What can hang from each mark:
vapi: borif
gobiz: kerugu
sigat: vapi
borif: tute zekoviv zesa
kazediz: salezim tebil
fama: sugib
buza: galoti malan pudu zesa
tebil: kazediz
zesa: borif buza
sugib: sigat
roded: pudu salezim
salezim: kazediz
kerugu: gobiz zekoviv
turivol: tute
tute: turivol
pudu: buza

Every row comes from one small tree of marks. The marks that hang from a mark follow it in brackets, in alphabetical order. Every link used is in the known rows. Which tree was each row made from?
In the rows, zero is written as 128.
Known rows:
vapi[borif[tute zekoviv zesa[buza[malan pudu]]]]: [161 200  92 123 125 128 211 133 155  99 128 153 169 115 143 154 107 135
 123 113 138 129 110 118 143 197 140 115 113 100 153 138 103]
roded[pudu[buza[galoti malan zesa]] salezim[kazediz[tebil]]]: [ 88 138 112  85 143 145 106 125 171  88  95 179  77 161 140 158 118 145
  82 117 106 127 124  61 116 129 140  36 123  32 151 136 125]
sugib[sigat[vapi[borif[zekoviv zesa[buza[pudu]]]]]]: [122 143  92 123 135 119 157  77 149 129 129 145 192 117 133 134 130 129
 164  72 119  67 114  62 146 148 150 115 122 120 152 137 113]
gobiz[kerugu[zekoviv]]: [171 106 144 102  98 117 102 151 127 124 148 151 120 114 112  87  71 129
 152 120 116 151 164 109 156 129  67 122 115  95  89 138 111]
salezim[kazediz]: [116 102 145 132 138 105  85 154 130 103 136 127  96 133 148 100 106 146
 135 113  91 131 149 123 114 130  94  65 144 117 122 128 135]
borif[tute[turivol] zekoviv zesa[buza[galoti malan]]]: [163 167 128 123  65 144 188 145 132 104 175 114 131 143  89 202  98  96
 129 116 130 178 140  94 111 176 115 102 130 135 167 151  98]
zesa[buza[galoti]]: [137 103 166 118  96 149  90 118 169 135 114 141  94 141  95 146 156 159
 153  86  90 155 133 108 119 156  91  92 137 147 111 128 114]
pudu[buza]: [151 117 110 119 102 139  71 125 160 120 119 145  73 136 133 123 116 154
 164  97  76 157 149 123 125 170  76  59 156 115 120 116 120]
kazediz[salezim]: [144  95 102 125 135 131  82 149 143 121 135 124  94 116 136  87 115 130
 143 131 121 146 167 132 189 165  68  29 163  96 146 129 124]
roded[salezim[kazediz[tebil]]]: [119 101 133 106 147 133  59 162 136 102 109 150  91 135 150 104 122 124
 137 135 117 140 174  98 152 134  84  29 140  62 144 130 120]
roded[pudu salezim]: [110  71  88  86 150 114  94 122 145  88 113 148  87 140 137 133  92 161
 147 145 111 119 176  85 203 172  33  28  98  72 150 128 120]
zesa[borif[zekoviv] buza[galoti malan pudu]]: [142 136 159 135 112 113 153 107 162 134 122 145 170 126 111 184 138 212
  96  72 116 131  92 100 114 146 135 121  95 117 116 144 124]
kerugu[gobiz zekoviv]: [180 114 122 154 102 103 116 146 126 142 138 115 159 119 125 153  70 138
 128  98  96 115 150  95 116 116  45  79 130  81  94 115  92]
buza[galoti malan pudu zesa[borif[tute[turivol] zekoviv]]]: [114 149 116 151 123 105 221 114 127 113 164 106 142 142 140 196  97 145
  74 145 136 118 108  81 127 131 141 143 103 102 143 140 132]
tebil[kazediz]: [106  96 153 142 135 100  74 150 154 104 123 141  92 107 141  98 104 146
 134 113  86 140 151 121 109 144  78  71 124 109 124 127 111]
buza[galoti malan zesa[borif[tute zekoviv]]]: [144 178 129 139 107 115 205 139 131 103 134 127 129 144 148 163  99 136
  79 155 109 147  85  96 130 150 162 132 149 112 122 123 118]
borif[zesa]: [141 135 114 128 144 117 119 146 147 112 130 131 103 124 130 118 105 121
 174 114 104 135 141 129 134 168  88  73 136 134 161 128 109]
vapi[borif[tute[turivol] zekoviv zesa[buza[galoti malan]]]]: [164 197 121 131 109 142 185 118 135  95 167 121 139 140 117 188 122 125
 129 132 144 149 146  88 130 166 129 100 125 117 144 134  95]
sigat[vapi]: [149  79 125 136 119  97  83 119 132 140 110 131  93 121 151 117 118 138
 169 134  94 122 127 101 150 136  90  90 168 131 118 125 135]
buza[galoti malan pudu zesa[borif[tute]]]: [107 142 121 146 145 112 220 111 148 119 110 130 126 123 156 157 122 165
  57 143 117 108  68  99 126 153 158 156 121 107 132 128 133]
fama[sugib[sigat[vapi[borif[zekoviv zesa[buza[malan]]]]]]]: [146 161 143 134 134 107 133 125 145 102 142 138 160 119 129 109 149 134
 123  97 127 119 125  92 147 155 153 116 134 126 136 141 102]
turivol[tute]: [137 107 105 117 111 106 113 165 141 114 132 119  64 102 126 112  95 124
 146 160 100 162 169 120 153 183  45 100 148 115 120 112 131]
kerugu[gobiz]: [173  99 119 144 130 103 106 124 128 138 114 118 118 124 135 151  98 159
 129  92  71 122 154 104 119 146  48  67 136 105  93 121 103]
sugib[sigat[vapi[borif[tute zekoviv zesa[buza[malan]]]]]]: [154 173  88 119 112 124 194 100 128 101 127 143 179 113 153 133 117 111
 122 108 116 104  94  62 145 184 164 127 169 118 141 130 103]
pudu[buza[galoti]]: [134 114 135 112  82 151  79 106 165 135 117 141  77 143 101 136 131 153
 147 101  70 158 139 103 108 141  92  66 150 126 117 124 121]
pudu[buza[galoti malan zesa[borif[zekoviv]]]]: [149 186 128 139 109 128 139 113 166 110 126 150 105 159 144 167 114 166
 105 107  93 146  90 101  98 138 165  94 155 108 118 122 117]
zesa[borif]: [150 110 134 147 154 106  88 126 130 113 120 122 110 114 155 126 130 190
 154 119 100 125 147 123 162 153  87  83 130 116 108 101 124]
borif[tute zekoviv zesa]: [160 162  89 113  74 129 178 176 121 105 146 126 141 122 111 135  66  72
 167 137 107 164 143 125 152 182 104  85 133 121 172 135 105]
roded[pudu[buza[galoti zesa]] salezim[kazediz[tebil]]]: [ 81 123 110  83 131 159  78 122 171  98  96 175  74 163 125 154 127 130
 125 110  99 118 154  65 133 115 135  24 108  38 154 124 125]
roded[pudu[buza] salezim[kazediz[tebil]]]: [105 100  97  78 134 145  50 136 154  93  97 172  85 138 131 139 115 152
 138 103  98 129 178  78 151 142  88   4 106  30 146 122 128]
sigat[vapi[borif[tute[turivol] zesa]]]: [157 136  95 150 143 113 132 100 117 111 135 113 102 113 165 148 128 116
 174 169 135  97 156  87 168 142 120  96 155 117 141 109 118]

Which tree is each row?
[153 159 132 116  91 153 188 141 159 107 108 144 110 119 108 155 129 118
 109 116 107 165  91 117 113 203 137 119 152 141 154 136  99] => borif[tute zesa[buza[galoti malan]]]
[119 144 141 132 142 113 163 127 156 113 129 134  82 156 145 136 112 135
  88 140 102 146  85  99 103 145 121 115 165 131 124 141 121] => buza[galoti malan zesa]
[145 129 141 141  87 127 180 109 131 122 155 114 158 124 107 215 129 182
  88 102 133 142 127  86 129 158 120 130  92 111 126 138 126] => zesa[borif[tute[turivol] zekoviv] buza[galoti malan pudu]]
[156 157  94 130  90 127 204 148 136 103 174 121 147 128 112 196  82 105
 133 101 145 154 138 112 124 198 103 111 104 118 183 158 108] => borif[tute[turivol] zekoviv zesa[buza[malan pudu]]]
[138 174 146 145 137 101 168 127 143 110 138 130 127 154 148 162 107 160
  93 132 112 137  87  97 117 126 153 117 143 117 119 129 119] => buza[galoti malan zesa[borif[zekoviv]]]
[172 193  88 140 102 128 164 140 149  88 122 150 103 142 175 157  94 144
 109 123  98 155  99 122 128 187 157 101 166  94 124 110 117] => pudu[buza[malan zesa[borif[tute zekoviv]]]]
[121 102 156 120 118 127 147 107 178 140 110 149 122 129 107 156 144 186
  92  81 105 142  90 105  98 166  99 122 119 130 122 154 126] => zesa[buza[galoti malan pudu]]
[130 131 123 131 108 145 197 117 150 115 147 116 113 122 101 192 128 127
 107 108 136 141 124  96 108 184 111 123 112 133 171 149 112] => borif[tute[turivol] zesa[buza[galoti malan pudu]]]
[167 152 171 136 104 121 127 121 152 119 122 142 149 134 116 178 139 202
 108  86 105 157 101 103 117 149 134 106 128 126 102 129 113] => zesa[borif[zekoviv] buza[galoti malan]]
[104  93 140 118 131 103 163 109 154 142 125 129 127 124 114 136 112 175
  72 120 103 134  94  93 102 141  83 118 116 120 131 162 140] => buza[galoti malan pudu]
[162 191  87 119 117 128 174 146 126  96 143 132 148 122 139 128  91 102
 165 152 120 136 152 118 167 171 118  84 128 104 148 120 100] => vapi[borif[tute zekoviv zesa]]
[124 132 120 114  87 161 182 126 167 132 106 143 126 112  87 158 136 114
 144  97 108 133 113 117 126 186 131 120 108 138 169 137 107] => borif[tute zesa[buza[galoti pudu]]]
[146 158 120 161 185  92 150 134 144  91 119 134  94 138 199 135 115 176
 102 131 117 124  92 123 136 169 131 113 159 112 118 110 119] => buza[malan zesa[borif]]
[156 131 175 142 134 127 116 104 161 117 103 141 117 124 133 164 166 220
  99  89 104 142  95 107 118 163 129 112 139 131  96 115 115] => zesa[borif buza[galoti malan]]
[132 157 124 127 114 138 132 113 178 114 117 153  65 162 141 143 119 145
 101 113  85 153  90 103  87 155 135  96 174 120 125 132 119] => pudu[buza[galoti malan zesa]]
[101 138 136 151 175  96 184  99 162 124 116 134 124 133 155 155 130 189
  71 122 119  97  71  97 113 130 149 139 115 111 128 134 134] => buza[galoti malan pudu zesa[borif]]
[131 116 163 142 143 119 140  92 170 134  99 144 139 114 126 170 165 231
  87  78 114 120  87 105 114 157 130 128 106 121 110 131 126] => zesa[borif buza[galoti malan pudu]]
[118 160 115 140 116 107 232 124 142 119 129 131 154 133 141 169  97 147
  66 140 119 119  74  96 127 142 162 150 111 100 138 140 130] => buza[galoti malan pudu zesa[borif[tute zekoviv]]]
[122 100 162 140 130 135 109  89 171 145 101 141 133 116 108 167 175 215
 135  70 106 109 120 108 131 141 122 113  90 127 112 119 125] => zesa[borif buza[galoti pudu]]
[143 168 117 108  64 141 224 145 159 122 129 148 166 122  87 175  96 108
 108  98 117 156  89 109 109 186 142 126 109 126 172 163 107] => borif[tute zekoviv zesa[buza[galoti malan pudu]]]
[181 184 105 116  74 137 197 174 144  95 133 148 142 125 120 158  84  98
 135 107 116 177 105 130 127 216 128 104 145 126 164 144  97] => borif[tute zekoviv zesa[buza[malan]]]
[157 128 114 133  84 134 154 135 143 123 119 141 164 109 125 171 124 168
 147  87 114 131 131 125 166 184 121 117  90 106 126 118 120] => zesa[borif[tute zekoviv] buza[pudu]]
[153 178 112 145  90 138 160 113 139  98 156 121  94 160 141 196 107 143
  99 131 109 154 122  88 110 147 149 100 151 103 127 118 118] => pudu[buza[galoti malan zesa[borif[tute[turivol] zekoviv]]]]
[124 139 142 124 134 131 165 113 183 128 111 151 128 124 104 156 137 159
 115  76 117 129  86 114  91 172 127 113 114 139 162 156 110] => borif[zesa[buza[galoti malan pudu]]]
[138 121 146 134 110 134 180 107 157 125  95 140 141 102 125 172 155 204
  74 101 112 130  84 106 129 180 139 145 113 116 114 124 125] => zesa[borif[tute] buza[galoti malan pudu]]
[154 164  97 145 114 118 163 155 124  98 135 127 120 138 163 145  94 117
 152 142 109 134 132 123 170 163 135 108 137 107 130 103 115] => buza[zesa[borif[tute zekoviv]]]
[158 149  88 128  82 125 165 163 104  99 190  97 126 133 108 167  63  69
 178 141 127 162 186 108 151 169  78  76 122 122 177 136 107] => borif[tute[turivol] zekoviv zesa]
[179 171 105 130  83 134 182 161 127  89 174 118 127 136 117 190  84  95
 144 113 137 176 147 113 128 204 102  94 135 128 170 144  97] => borif[tute[turivol] zekoviv zesa[buza[malan]]]
[110 130 100 141 172  92 183 132 163 113 127 142 104 137 174 126  93 147
  93 120 120 115  86 120 119 172 104 126 132 108 145 148 133] => buza[malan pudu zesa]
[156 124 121 143 130 123 173 124 148 111  96 144 137  96 159 160 142 202
  89  98 118 129  93 126 147 209 123 138 118 107 117 117 124] => zesa[borif[tute] buza[malan pudu]]
[159 171  94 116  81 130 217 162 153 109 130 150 163 118 116 164  83 106
 123  95 124 155  97 128 125 211 129 119 116 118 175 157 106] => borif[tute zekoviv zesa[buza[malan pudu]]]
[162 166  86 150  93 141 121 127 133  95 156 121  85 155 156 180 103 127
 165 119 108 142 165 110 146 161 127  78 141  99 133  98 115] => pudu[buza[zesa[borif[tute[turivol] zekoviv]]]]
[171 123 130 140 107 145 118 134 141 108  98 135 109 107 147 151 153 175
 151 103 102 144 135 130 168 200 114 107 135 122 105  90 112] => zesa[borif[tute] buza]
[162 132 115 135 125  92  99 108 130 131 127 138 133 129 159 127 114 144
 174 145 112 110 139  91 165 116 111  87 153 111 106 123 127] => sigat[vapi[borif[zekoviv]]]
[157 172 106 152 153 121 122 118 167  93 109 151  75 144 189 143 121 181
 113 106  98 135  95 125 117 176 145  92 170 103 117 105 117] => pudu[buza[malan zesa[borif]]]
